Every row comes from one small tree of marks. Brackets hold a mark, then the marks that hang from it, in alphabetical order. Every link used is in the known rows. Which tree was each row made from?
Known rows:
[gakuz [kimaro gode kamot [livif zofo]]]: [ 0.82 -1.58  1.19  1.12 -0.15  3.32 -1.86  0.78 -3.83  0.56  3.88  0.90
  0.88  0.19 -2.51 -0.47 -1.43  6.01  5.17  1.73 -2.14  0.98 -1.72]
[livif [zofo [gakuz kimaro] puvot regari]]: [-2.85 -1.25  3.80 -2.43  1.65 -0.05 -2.76 -0.06  0.97 -0.71  6.42  3.56
  0.41 -1.55  1.22  3.66 -1.57  3.64  3.05 -4.57  0.48  2.81 -2.69]
[kamot [kimaro livif] kive]: [ 2.37 -0.71 -0.37 -1.44 -2.03  2.50  2.41  0.00 -1.45 -1.67  2.30 -0.84
  0.76 -0.42 -2.99 -0.53 -0.26  1.63 -0.93  1.27  1.79  2.28 -0.89]
[gakuz [kimaro gode [livif zofo]]]: [ 0.02 -2.13  1.76  0.94 -1.53  2.89 -1.40  1.04 -2.61  0.32  4.38  0.13
  1.35 -0.30 -0.56  0.65 -1.35  4.37  3.98  1.18 -2.11  1.80 -2.87]
[livif zofo]: [ 0.36 -0.80  0.59 -0.27 -1.19  1.06 -1.06  0.82  0.59  0.19  0.98  0.24
  0.39 -0.14 -0.79  0.54  0.05  1.32  0.72  0.14  0.41 -0.68 -0.91]
[regari [zofo [gakuz kimaro]]]: [-1.26 -0.42  3.16  0.53  2.32 -1.19 -1.80 -0.82  0.01 -0.09  1.39  1.61
 -0.79  0.30  0.45  0.97 -1.57  1.81  1.70 -1.98  1.03  3.63 -1.09]
[mupu [kive [kamot [kimaro gakuz]]]]: [ 2.29 -0.43  0.25 -2.78  0.07  0.94 -2.08  0.59 -1.43 -0.15  4.34 -0.68
  0.03 -4.91 -4.72 -0.32  1.63  0.37  1.56  0.86 -1.15  0.99  2.44]
[kimaro gode livif]: [-0.15 -1.39  0.40  0.37 -1.31  1.46  1.49  0.87 -2.90  0.07  1.08 -0.55
  0.16 -0.38 -0.89 -0.98 -1.03  2.90  1.86  2.14 -0.86  1.19 -1.32]
[kive [kamot [kimaro livif]] mupu]: [ 3.09 -3.59  0.99 -2.32 -1.76  1.97  0.24  1.13 -2.29 -3.24  1.73 -1.25
 -1.23 -2.81 -2.70 -2.33 -0.34  2.45  2.60  1.90 -1.68  1.02  1.55]
[mupu [kive [kamot kimaro]]]: [ 1.64  0.30  0.76 -2.57  1.04  0.51 -1.36 -0.67 -1.11 -1.03  4.55 -0.18
 -0.65 -2.85 -2.89 -1.54  1.38  0.01  0.21 -0.08 -1.59 -0.20  2.35]
[livif [zofo [gakuz kimaro] regari]]: [-1.59 -1.72  3.43 -0.88  1.01  0.43 -2.32 -0.35  2.21 -0.49  4.34  2.76
 -0.24 -0.28  0.56  2.87 -2.99  3.29  2.52 -3.20 -0.76  2.62 -2.22]
[mupu [kive [kamot [kimaro gakuz gode livif]]]]: [ 2.28 -1.74  0.66 -2.44 -1.34  2.35 -0.62  1.38 -4.35  0.07  5.51 -1.22
  0.24 -5.12 -5.67 -1.23  0.56  3.26  3.37  3.02 -1.95  2.14  1.10]
[gakuz kimaro]: [-0.34 -0.02  0.70  0.80  1.15  0.37 -1.68 -0.43 -0.24 -0.30  2.38  0.39
  0.71  0.14  1.25  1.18 -0.25  0.12  1.41 -1.15 -1.76  1.39 -0.55]
[livif [zofo [gakuz [kimaro gode kamot]] puvot regari]]: [-3.22 -0.92  3.83 -1.66  2.97  0.34 -2.90  0.06 -1.05 -0.29  6.91  3.68
  0.33 -1.24 -0.91  2.11 -2.65  6.38  5.76 -2.71 -0.11  3.18 -2.54]
[livif [zofo gakuz]]: [ 0.10 -1.70  1.85 -1.09 -0.13  0.57 -0.89  0.49  1.38 -0.10  2.10  0.87
 -0.80 -0.77 -0.55  1.12 -1.46  1.58  1.30  0.02  1.61  0.35 -0.71]
[puvot [zofo gakuz]]: [-0.33 -1.11  1.03  0.08  0.44 -1.03 -1.65  0.03 -0.01 -0.15  2.24  1.26
  0.13 -0.91 -1.10  0.23 -2.04  2.09  0.09  0.28  2.15  0.71 -0.11]
[kive kamot]: [ 0.45 -1.34  0.97 -0.03  0.86  0.10 -0.08  0.39 -1.59 -0.47  0.59 -0.50
 -1.02 -1.84 -0.41 -1.10  0.30  0.89  1.32 -0.42 -1.97  0.07  0.75]
[kimaro gakuz gode kamot livif]: [ 1.35 -1.42 -0.60  0.36 -1.09  2.25  0.13  1.66 -4.38  1.45  0.52 -0.40
  0.35 -1.70 -4.71 -0.78 -1.03  4.80  4.35  3.76 -0.25  1.51 -0.21]
[gakuz [kimaro kamot]]: [ 0.55  0.59  0.16  0.97  2.33  0.84 -2.24 -0.77 -1.42  0.12  1.75  1.15
  0.25  0.58 -0.77  0.10 -0.50  1.79  2.59 -0.49 -1.68  0.49  0.51]
[zofo [gakuz kimaro] livif puvot regari]: [-2.63 -1.32  3.49 -2.81  1.30 -1.59 -2.26 -1.73 -0.01 -1.87  6.48  3.35
  0.59 -3.83  1.09  3.73  0.92  2.04  2.45 -5.60  0.15  2.28 -2.23]
[kive mupu]: [ 0.64 -1.46 -0.17 -1.45 -0.59  0.21 -0.50  0.61  0.43 -2.12 -0.99 -1.11
 -0.83  0.26  0.56 -0.72 -1.05 -0.29  1.17  1.24  0.10 -0.07  1.27]
[mupu [kive [kamot [kimaro gode livif]]]]: [ 1.55 -1.00  1.23 -2.30 -0.21  1.88 -0.04  0.24 -4.05 -0.79  5.53 -0.81
 -0.40 -3.31 -3.81 -2.55  0.24  2.95  2.02  1.89 -2.42  0.96  1.11]

Which tree is each row?
[ 0.71 -2.82  1.70 -1.96  0.97  1.19 -0.98 -0.86 -1.57 -3.78  4.64 -1.13
 -0.73 -1.93 -1.12  0.25 -1.92  2.55  4.64  1.13  0.59  2.74  0.11] : [zofo [gakuz [kimaro gode [kamot [kive mupu]]]] livif]
[ 1.89 -1.17 -0.53 -2.67 -1.50  1.44  0.83  0.18  1.21 -3.73  1.60 -1.97
  0.14 -0.26 -1.66 -0.55 -1.06 -0.38 -0.12  1.73  1.94  2.27  0.82] : [kamot kimaro [kive mupu]]
[-2.78 -2.54  3.59 -2.77 -0.77  0.85  0.45  1.21 -1.78 -0.48  4.97  2.64
 -0.08 -2.04 -0.99  1.41 -2.33  6.36  3.52 -1.36  1.43  2.65 -3.42] : [kimaro gode [livif [zofo gakuz puvot regari]]]
[ 1.94 -2.89  0.53 -2.85 -1.78  3.41  0.84  0.72 -1.15 -2.62 -0.80  0.30
 -1.14  1.24 -3.19 -1.62 -3.38  5.89  1.90  0.91  1.38  0.49 -0.23] : [kimaro [kamot [kive mupu]] [livif [zofo regari]]]
[-2.73 -2.15  3.46  0.07 -0.01 -1.68 -3.43 -0.93 -0.33 -1.31  7.19  2.67
  1.52 -3.29 -1.06  2.30 -1.88  4.89  2.98 -2.42 -0.87  3.01 -2.85] : [puvot [zofo [gakuz [kimaro gode]] livif regari]]
[ 2.61 -3.10  0.45 -2.35 -1.56  0.86 -1.48  2.03 -0.72 -2.21  2.03 -1.86
 -0.46 -4.68 -3.76 -0.30  0.17  1.16  3.73  2.15 -1.05  2.14  1.97] : [kive [kamot [kimaro gakuz]] mupu]
[ 0.70 -2.65  1.44 -1.62 -0.63  0.58 -0.52  1.29 -1.26 -3.21  3.39 -2.02
 -0.75 -2.89 -2.05 -1.89 -0.96  1.93  3.98  2.53 -2.32  2.27  1.05] : [kive [kamot [kimaro gode]] mupu]
[ 1.39 -1.46 -0.03 -0.57 -3.04  1.94  0.49  1.87 -2.46  0.44  3.48 -0.82
  1.64 -3.11 -4.76  0.47 -0.25  3.55  3.19  3.47 -0.02  3.44 -1.29] : [kamot [kimaro gakuz gode livif]]
[ 2.07 -2.29  1.32 -1.08 -0.14  2.59 -0.35  0.40 -1.85  0.28  1.31  1.47
 -1.47 -0.35 -3.29 -0.83 -1.91  5.00  2.80  1.30  1.47 -0.44  0.03] : [kimaro kamot [livif [zofo gakuz]]]
[-1.67 -0.85  3.16 -2.39  0.33 -2.56 -1.09 -0.98 -1.38 -1.00  2.07  1.96
 -0.24 -3.43 -1.07  1.04  2.64  1.73  0.98 -3.15  4.09  1.08 -1.50] : [regari [zofo gakuz livif puvot]]
[-1.49 -1.07  3.41 -1.10  1.74 -0.18 -1.16 -0.38 -3.29 -0.33  2.97  2.40
 -0.44 -1.00  0.33  1.03 -0.41  3.72  2.39 -2.51  2.20  3.69 -2.02] : [regari [zofo [gakuz [kimaro livif]] puvot]]
[-0.91 -2.11  2.59  0.02  0.27  0.23 -2.07 -0.29 -1.27 -0.55  4.22  3.27
  0.47 -0.85 -0.76  1.29 -3.79  5.60  1.55 -2.13 -0.40  3.04 -1.92] : [puvot [zofo [gakuz [kimaro livif]] regari]]
[ 2.45 -4.41  0.80 -2.04 -2.86  2.22 -0.08  2.79 -3.50 -2.16  3.05 -2.34
 -0.33 -4.92 -4.66 -1.29 -0.84  3.97  5.51  4.16 -1.87  3.39  0.61] : [kive [kamot [kimaro gakuz gode livif]] mupu]
[-1.81 -0.68  2.94 -2.67  2.61 -1.07 -2.83 -2.10 -1.17 -1.41  5.95  4.09
  0.06 -3.24 -0.88  2.56  0.75  3.72  3.64 -4.95  0.12  1.43 -1.15] : [zofo [gakuz [kimaro kamot]] livif puvot regari]
[ 0.05  0.38 -0.41  0.19  1.12  1.40  1.59 -0.13 -2.25 -0.45  0.81 -0.99
 -0.01  0.84 -2.19 -1.47 -1.67  2.62  1.57  1.93  1.00  1.63 -0.35] : [kimaro gode [kamot kive]]
[-0.95 -0.98  2.12 -2.80  2.92  1.73  0.55 -1.09 -3.05 -1.55  4.69  2.96
 -0.44 -0.55 -0.84  1.30 -2.76  5.38  2.42 -3.28  1.67  3.97 -1.59] : [zofo [gakuz [kimaro [kamot kive] livif]] puvot regari]
[ 0.03 -1.09  1.53 -0.22  0.05  0.23  0.11  0.71 -1.48 -1.01  4.43 -0.96
  0.19 -3.08 -2.70 -1.14  0.13  2.12  2.92  1.21 -2.39  2.28 -0.28] : [kive [kamot [kimaro gode]]]
[-0.04 -2.99  2.39 -0.69 -1.54  1.98  0.65  1.30 -1.53  0.06  3.08  0.24
 -0.62 -1.10 -1.49  0.04 -2.51  4.36  3.15  2.03  0.80  1.59 -2.01] : [kimaro gode [livif [zofo gakuz]]]
